Each row comes from the steps of one path. Every step used is in the known rows, and no mark comes twice. Write the path behind each row, first mark first.
(in the rows, 100 means zero)
Known rows:
penaga/vove/todo/kilut: 97 105 77 120 107 102 71 96 83 106 100 109 91 96 123 99 110 109 104 108
 129 140 97 84 77 116 95 105 107 113 94 106 94 98 139 83 105 90
resif/bosu: 98 98 107 70 97 94 92 102 103 112 93 108 88 93 108 106 98 100 102 114
 104 82 102 75 71 99 81 93 127 98 109 97 107 103 97 104 107 107
resif/gome: 120 97 102 99 98 99 87 101 96 110 87 112 80 92 108 100 111 107 111 115
 96 71 129 101 103 101 92 92 127 99 115 97 109 72 92 107 109 110
kilut/todo/bosu: 108 104 103 116 92 76 60 91 94 101 113 101 110 103 129 95 72 113 106 114
 98 123 124 122 126 90 81 104 94 123 113 99 113 100 101 106 81 79
mikim/kilut/todo: 109 112 108 113 118 98 59 85 102 90 105 91 102 98 119 91 109 113 91 130
 112 102 127 92 128 90 121 104 103 148 130 114 121 107 108 107 94 99
nemuv/resif/bosu/bure: 97 138 100 70 85 103 94 119 116 102 96 106 76 100 103 107 88 114 111 99
 100 96 92 81 64 98 73 95 126 116 107 92 87 105 96 97 108 93
gome/resif/nemuv/bure/bosu/todo/vove: 104 83 96 131 74 89 91 112 82 90 109 98 115 101 139 108 81 80 82 105 78
 103 110 108 116 88 105 110 114 95 99 77 59 110 108 73 93 101
bosu/bure/nemuv/todo/vove: 104 92 96 115 85 105 68 112 89 96 115 97 109 105 97 107 127 120 92 103
 90 100 128 119 76 95 87 113 94 65 100 96 66 92 108 85 100 85
mikim/kilut: 100 108 106 120 101 104 75 87 100 99 101 92 105 95 101 101 112 111 93
 116 122 99 115 91 99 106 133 112 111 127 120 114 109 100 114 96 107 113
gome/resif/bosu/todo: 84 116 92 74 91 82 116 113 106 117 88 100 93 81 113 104 80 88 91 90 103
 93 101 73 90 93 94 95 134 120 100 78 81 128 87 99 102 116
kilut/todo/bosu/bure: 94 121 94 111 90 81 70 108 102 107 115 94 104 103 107 93 64 128 111 93
 100 131 130 118 125 93 79 104 95 142 108 103 102 108 95 105 87 67
tada/penaga/vove/todo/kilut: 99 98 65 107 102 111 85 100 86 102 95 109 80 100 121 100 113 111 106 94
 132 139 93 80 72 120 92 92 114 105 97 105 92 95 136 63 104 90
tada/zuka: 109 95 95 104 104 113 100 73 108 103 88 97 81 105 102 106 113 108 92 102
 100 104 99 99 87 107 96 112 114 89 106 90 102 97 96 95 100 102
tada/penaga: 109 92 81 89 90 112 107 103 109 101 90 103 81 103 104 104 109 109 107 89
 114 95 101 98 92 109 91 79 115 90 106 95 102 88 98 79 102 104
todo/vove: 102 98 104 118 85 101 73 100 78 99 107 105 109 119 118 104 99 107 94 106
 99 88 113 108 101 97 93 101 106 86 107 96 96 89 120 99 99 92
todo/bosu/bure/nemuv: 100 123 89 114 86 79 77 112 100 109 116 86 108 96 91 98 112 126 105 91
 107 130 113 115 98 100 81 121 89 105 108 97 90 100 88 91 99 80
zuka/tada/penaga/vove/todo: 88 98 65 78 112 103 105 108 82 79 84 110 64 97 113 97 106 103 113 80 121
 109 87 98 68 132 108 81 118 76 100 87 83 95 116 87 98 110
lazibe/kilut/todo/bosu/bure/nemuv: 94 134 82 120 96 90 69 109 95 125 117 91 103 99 109 88 118 126 106 120
 92 133 119 110 118 89 90 119 80 137 119 109 95 106 87 99 86 65
zuka/tada/penaga/vove/todo/bosu/bure: 69 112 65 90 90 88 102 121 79 92 100 101 80 103 98 97 67 125 122 58 117
 138 103 116 77 134 97 98 113 100 97 92 74 102 107 86 92 86
zuka/tada/penaga/vove: 95 99 80 76 103 106 114 102 96 81 90 98 65 107 124 103 109 106 118 81
 117 95 88 99 85 126 103 84 115 84 104 85 109 86 111 99 92 125
nemuv/todo/vove: 106 72 105 119 80 107 69 97 86 96 108 111 108 108 114 112 101 107 95 112
 89 88 127 122 76 99 94 100 104 62 95 95 77 87 121 90 99 96
zuka/tada: 85 103 101 85 103 93 87 97 94 83 96 108 81 107 102 102 110 105 107 100
 110 99 112 111 102 121 120 102 115 100 107 89 114 89 103 135 103 123
resif/bosu/bure/nemuv/todo: 103 92 95 78 96 100 83 115 117 107 102 97 89 78 85 107 130 116 101 109
 95 98 121 97 51 97 77 105 107 75 99 95 74 104 86 90 108 99
zuka/tada/penaga/vove/todo/kilut/mikim: 88 108 71 103 141 107 81 99 83 78 89 109 75 109 112 94 110 112 103 100
 110 141 107 85 98 120 104 85 136 118 116 104 106 101 126 95 97 99
lazibe/kilut/todo: 100 118 89 111 109 109 77 92 100 123 99 109 85 101 132 90 112 104 105
 141 90 100 117 95 126 90 104 91 93 144 118 110 112 100 103 113 89 86
nemuv/todo/kilut: 106 77 99 120 88 111 62 90 110 108 105 111 99 96 109 112 118 111 100 119
 112 130 128 104 78 108 97 108 108 103 90 107 98 88 127 91 108 99
lazibe/kilut: 91 114 86 118 92 115 95 95 99 137 95 112 85 99 117 99 116 101 109 127 98
 96 104 93 98 104 114 97 100 121 106 109 99 92 108 106 102 98
resif/nemuv/bure/bosu/todo: 101 82 96 118 90 85 98 105 110 93 106 98 100 67 135 106 95 80 98 104 80
 110 112 106 112 97 110 99 103 109 103 91 78 91 94 82 106 90
zuka/tada/penaga: 89 91 84 71 97 107 106 104 100 82 88 108 70 113 100 105 113 108 109 84
 114 97 105 105 94 126 114 86 125 90 110 88 109 84 97 107 103 119
mikim/kilut/todo/bosu/resif/nemuv: 125 76 109 136 93 67 68 94 109 110 116 88 108 113 113 102 104 98 99 126
 107 122 141 84 119 89 116 105 117 146 133 93 114 121 96 95 94 83
gome/resif/nemuv/bure: 136 68 101 120 83 95 98 100 118 102 83 113 81 102 130 112 122 81 103 118
 91 98 109 106 89 98 90 94 128 76 79 80 77 113 99 86 98 131
kilut/lazibe: 115 109 98 99 89 96 79 92 109 97 88 101 89 98 130 98 103 108 78 104 101
 101 102 100 126 85 81 98 129 108 101 103 109 97 100 111 101 91
bosu/resif/nemuv/todo/vove/penaga: 119 50 82 104 75 102 100 110 113 73 104 102 92 122 98 108 116 97 89 114
 92 97 138 94 78 106 98 101 122 77 90 95 80 106 115 77 101 110
vove/todo: 98 102 82 105 105 94 82 103 91 100 90 115 88 89 99 96 104 103 102 102
 113 111 105 100 82 110 103 93 108 92 99 97 78 102 110 92 110 91
nemuv/bure/bosu/todo/vove/penaga: 85 87 73 95 77 105 97 108 90 53 112 95 107 99 131 97 74 97 75 100 87 112
 113 119 111 108 103 113 100 101 87 107 70 92 120 69 93 98
todo/bosu/bure/nemuv/resif/gome: 126 139 96 107 76 90 70 113 96 100 103 106 87 97 110 101 115 123 116 110
 90 104 116 117 90 97 75 114 116 99 122 87 88 70 84 91 100 88
gome/resif: 118 110 90 110 89 96 97 101 105 105 87 100 92 111 104 102 91 99 95 103
 117 99 97 96 106 95 97 103 115 105 92 74 88 123 102 98 95 133
todo/vove/penaga: 99 96 80 95 82 108 95 105 93 67 102 101 99 121 106 95 98 109 88 106 102
 96 114 100 101 108 93 110 112 92 95 113 96 95 124 86 96 112
penaga/vove/todo/bosu: 96 104 80 122 91 77 78 97 73 105 104 106 102 89 124 97 69 108 114 92 112
 131 97 115 78 114 87 104 97 86 94 95 79 101 119 80 89 85

Write each row's path:
105 95 89 95 89 106 72 112 111 115 103 98 96 99 89 110 127 117 87 116
 116 134 116 80 60 97 79 123 122 106 93 91 78 123 105 82 105 113
gome/resif/bosu/bure/nemuv/todo/kilut
133 123 103 98 86 106 81 100 102 95 87 120 72 99 123 105 113 105 117 124
 91 74 111 104 91 98 88 93 129 97 117 86 100 66 97 101 107 109
nemuv/resif/gome
110 154 76 113 86 87 74 113 91 87 109 97 90 94 119 97 107 120 114 94 107
 139 79 114 65 105 76 116 90 89 103 84 62 99 107 70 92 76
penaga/vove/todo/bosu/bure/nemuv/resif
93 89 78 67 83 111 94 123 102 71 105 97 94 105 87 101 117 118 84 107 89
 96 125 91 58 105 75 118 117 71 93 112 70 106 107 74 99 107
resif/bosu/bure/nemuv/todo/vove/penaga
107 112 100 130 128 103 65 91 104 102 100 103 99 107 108 99 110 113 96
 122 100 129 124 87 124 92 92 95 121 138 119 113 123 100 117 107 101 91
todo/kilut/mikim
106 127 87 102 102 94 85 115 111 106 105 86 92 92 86 96 138 123 101 96
 109 112 109 100 98 96 88 110 92 104 108 98 92 100 87 96 108 90
bosu/bure/nemuv
82 116 100 101 129 91 82 101 105 111 99 102 100 85 114 100 99 104 90 111
 88 125 125 64 112 90 92 90 138 151 122 112 114 110 105 106 106 81
resif/bosu/todo/kilut/mikim
94 120 91 74 90 96 107 124 110 117 89 97 85 106 87 104 76 111 100 91 112
 97 101 73 81 96 77 101 133 121 96 83 82 135 89 99 102 119
gome/resif/bosu/bure
90 124 100 121 95 85 63 100 98 103 118 85 113 102 104 93 69 132 103 100
 109 133 135 111 125 98 104 116 100 160 121 116 103 113 102 99 88 73
mikim/kilut/todo/bosu/bure
132 47 102 118 87 90 93 102 130 112 100 106 84 97 97 116 128 90 109 116
 96 97 137 94 71 98 101 86 117 82 98 79 83 105 94 93 110 102
bosu/resif/nemuv/todo
94 112 93 126 89 91 67 89 88 128 111 108 104 103 136 92 80 110 109 133
 89 124 121 115 125 93 96 105 90 139 116 111 109 100 103 107 79 73
lazibe/kilut/todo/bosu
134 65 91 101 89 97 75 101 97 95 103 99 81 106 121 104 86 99 96 123 105
 92 128 116 108 95 96 90 112 108 108 72 91 83 90 90 108 102
nemuv/bure/bosu/resif/gome
82 113 89 123 93 94 75 98 96 105 117 91 114 83 118 100 85 104 89 103 114
 144 110 87 124 100 114 118 98 152 114 103 103 91 118 89 110 80
bure/bosu/todo/kilut
109 97 90 104 95 102 81 111 118 101 105 95 92 82 84 105 137 120 103 101
 98 109 125 115 71 99 89 107 91 78 94 95 72 97 91 90 107 95
bosu/bure/nemuv/todo
107 88 75 118 87 69 80 100 84 109 112 95 97 109 117 99 68 105 107 87 130
 136 106 110 79 109 91 94 97 106 93 73 79 117 112 83 94 76
penaga/vove/todo/bosu/resif
105 100 83 90 96 106 81 103 94 58 105 99 98 124 120 88 95 111 84 119 94
 99 124 101 124 97 87 104 106 112 104 114 105 103 120 93 84 101
kilut/todo/vove/penaga
80 116 80 116 86 81 80 115 87 113 106 104 102 94 88 97 65 124 111 78 111
 139 119 117 88 112 90 107 103 114 94 102 70 108 104 88 102 67
vove/todo/bosu/bure
100 111 85 129 136 100 60 96 91 99 94 113 96 99 101 94 108 113 92 119
 103 141 121 85 109 99 97 92 124 130 115 114 102 107 121 96 107 81
vove/todo/kilut/mikim
97 78 102 130 80 89 85 108 83 90 115 100 115 91 142 108 91 84 89 107 71
 99 117 110 112 92 107 105 107 93 107 92 72 87 110 77 101 79
resif/nemuv/bure/bosu/todo/vove
134 50 102 114 86 89 91 99 124 105 99 108 76 108 128 115 130 83 105 116
 98 104 124 106 85 101 94 81 118 87 84 79 86 103 97 91 110 98
bosu/resif/nemuv/bure
92 134 101 81 77 97 74 98 111 102 95 108 89 90 153 105 101 103 70 108 99
 129 93 73 104 87 79 106 151 144 105 104 104 97 109 101 108 72
nemuv/resif/bosu/todo/kilut/lazibe
102 109 108 127 96 81 50 83 90 97 117 91 120 101 125 94 76 118 96 123
 108 124 129 113 126 95 110 116 98 144 128 113 116 107 108 99 82 85
mikim/kilut/todo/bosu
93 106 72 99 92 119 86 102 89 81 104 106 93 124 126 87 103 108 87 136 86
 99 120 94 123 98 99 106 102 126 107 125 101 102 121 94 82 96
lazibe/kilut/todo/vove/penaga
89 102 70 84 99 107 77 97 84 82 85 109 69 108 138 96 112 112 80 90 123
 140 89 87 101 117 94 99 146 110 98 104 104 95 126 96 102 92
zuka/tada/penaga/vove/todo/kilut/lazibe
85 115 89 109 97 85 96 105 100 97 109 88 110 71 114 96 72 96 93 93 100
 112 105 99 124 95 115 105 91 131 115 90 91 95 96 92 105 87
bure/bosu/todo
124 61 108 121 91 97 92 100 125 108 93 114 88 80 102 113 132 91 114 119
 83 88 132 97 72 101 97 93 118 68 99 96 87 92 100 93 108 112
resif/nemuv/todo
91 95 94 118 74 90 82 108 108 113 112 101 105 91 91 107 68 126 115 85 98
 127 134 131 80 109 85 108 99 99 88 98 74 100 100 91 95 81
nemuv/todo/bosu/bure
108 114 105 111 94 100 68 84 105 92 92 92 100 96 125 98 108 113 68 113
 113 103 109 91 124 90 115 113 134 131 115 118 112 102 108 105 104 99
mikim/kilut/lazibe
132 66 101 123 84 96 101 103 123 109 84 112 88 92 99 114 121 87 106 118
 90 92 123 94 77 96 99 99 127 72 91 78 73 116 97 88 99 135
gome/resif/nemuv/todo
101 132 96 120 102 80 56 103 98 98 121 76 117 97 99 89 114 133 93 110
 110 135 127 108 119 92 103 129 89 142 129 112 101 110 91 91 90 75
mikim/kilut/todo/bosu/bure/nemuv
133 72 97 125 86 96 87 102 107 87 96 100 96 99 126 108 91 81 93 127 94
 107 97 105 107 92 98 109 111 90 98 76 77 110 100 75 96 128
gome/resif/nemuv/bure/bosu
113 61 87 107 78 108 99 108 108 70 98 110 96 109 102 105 119 99 95 118
 81 89 134 97 77 108 95 108 122 65 92 112 82 94 120 77 98 117
resif/nemuv/todo/vove/penaga
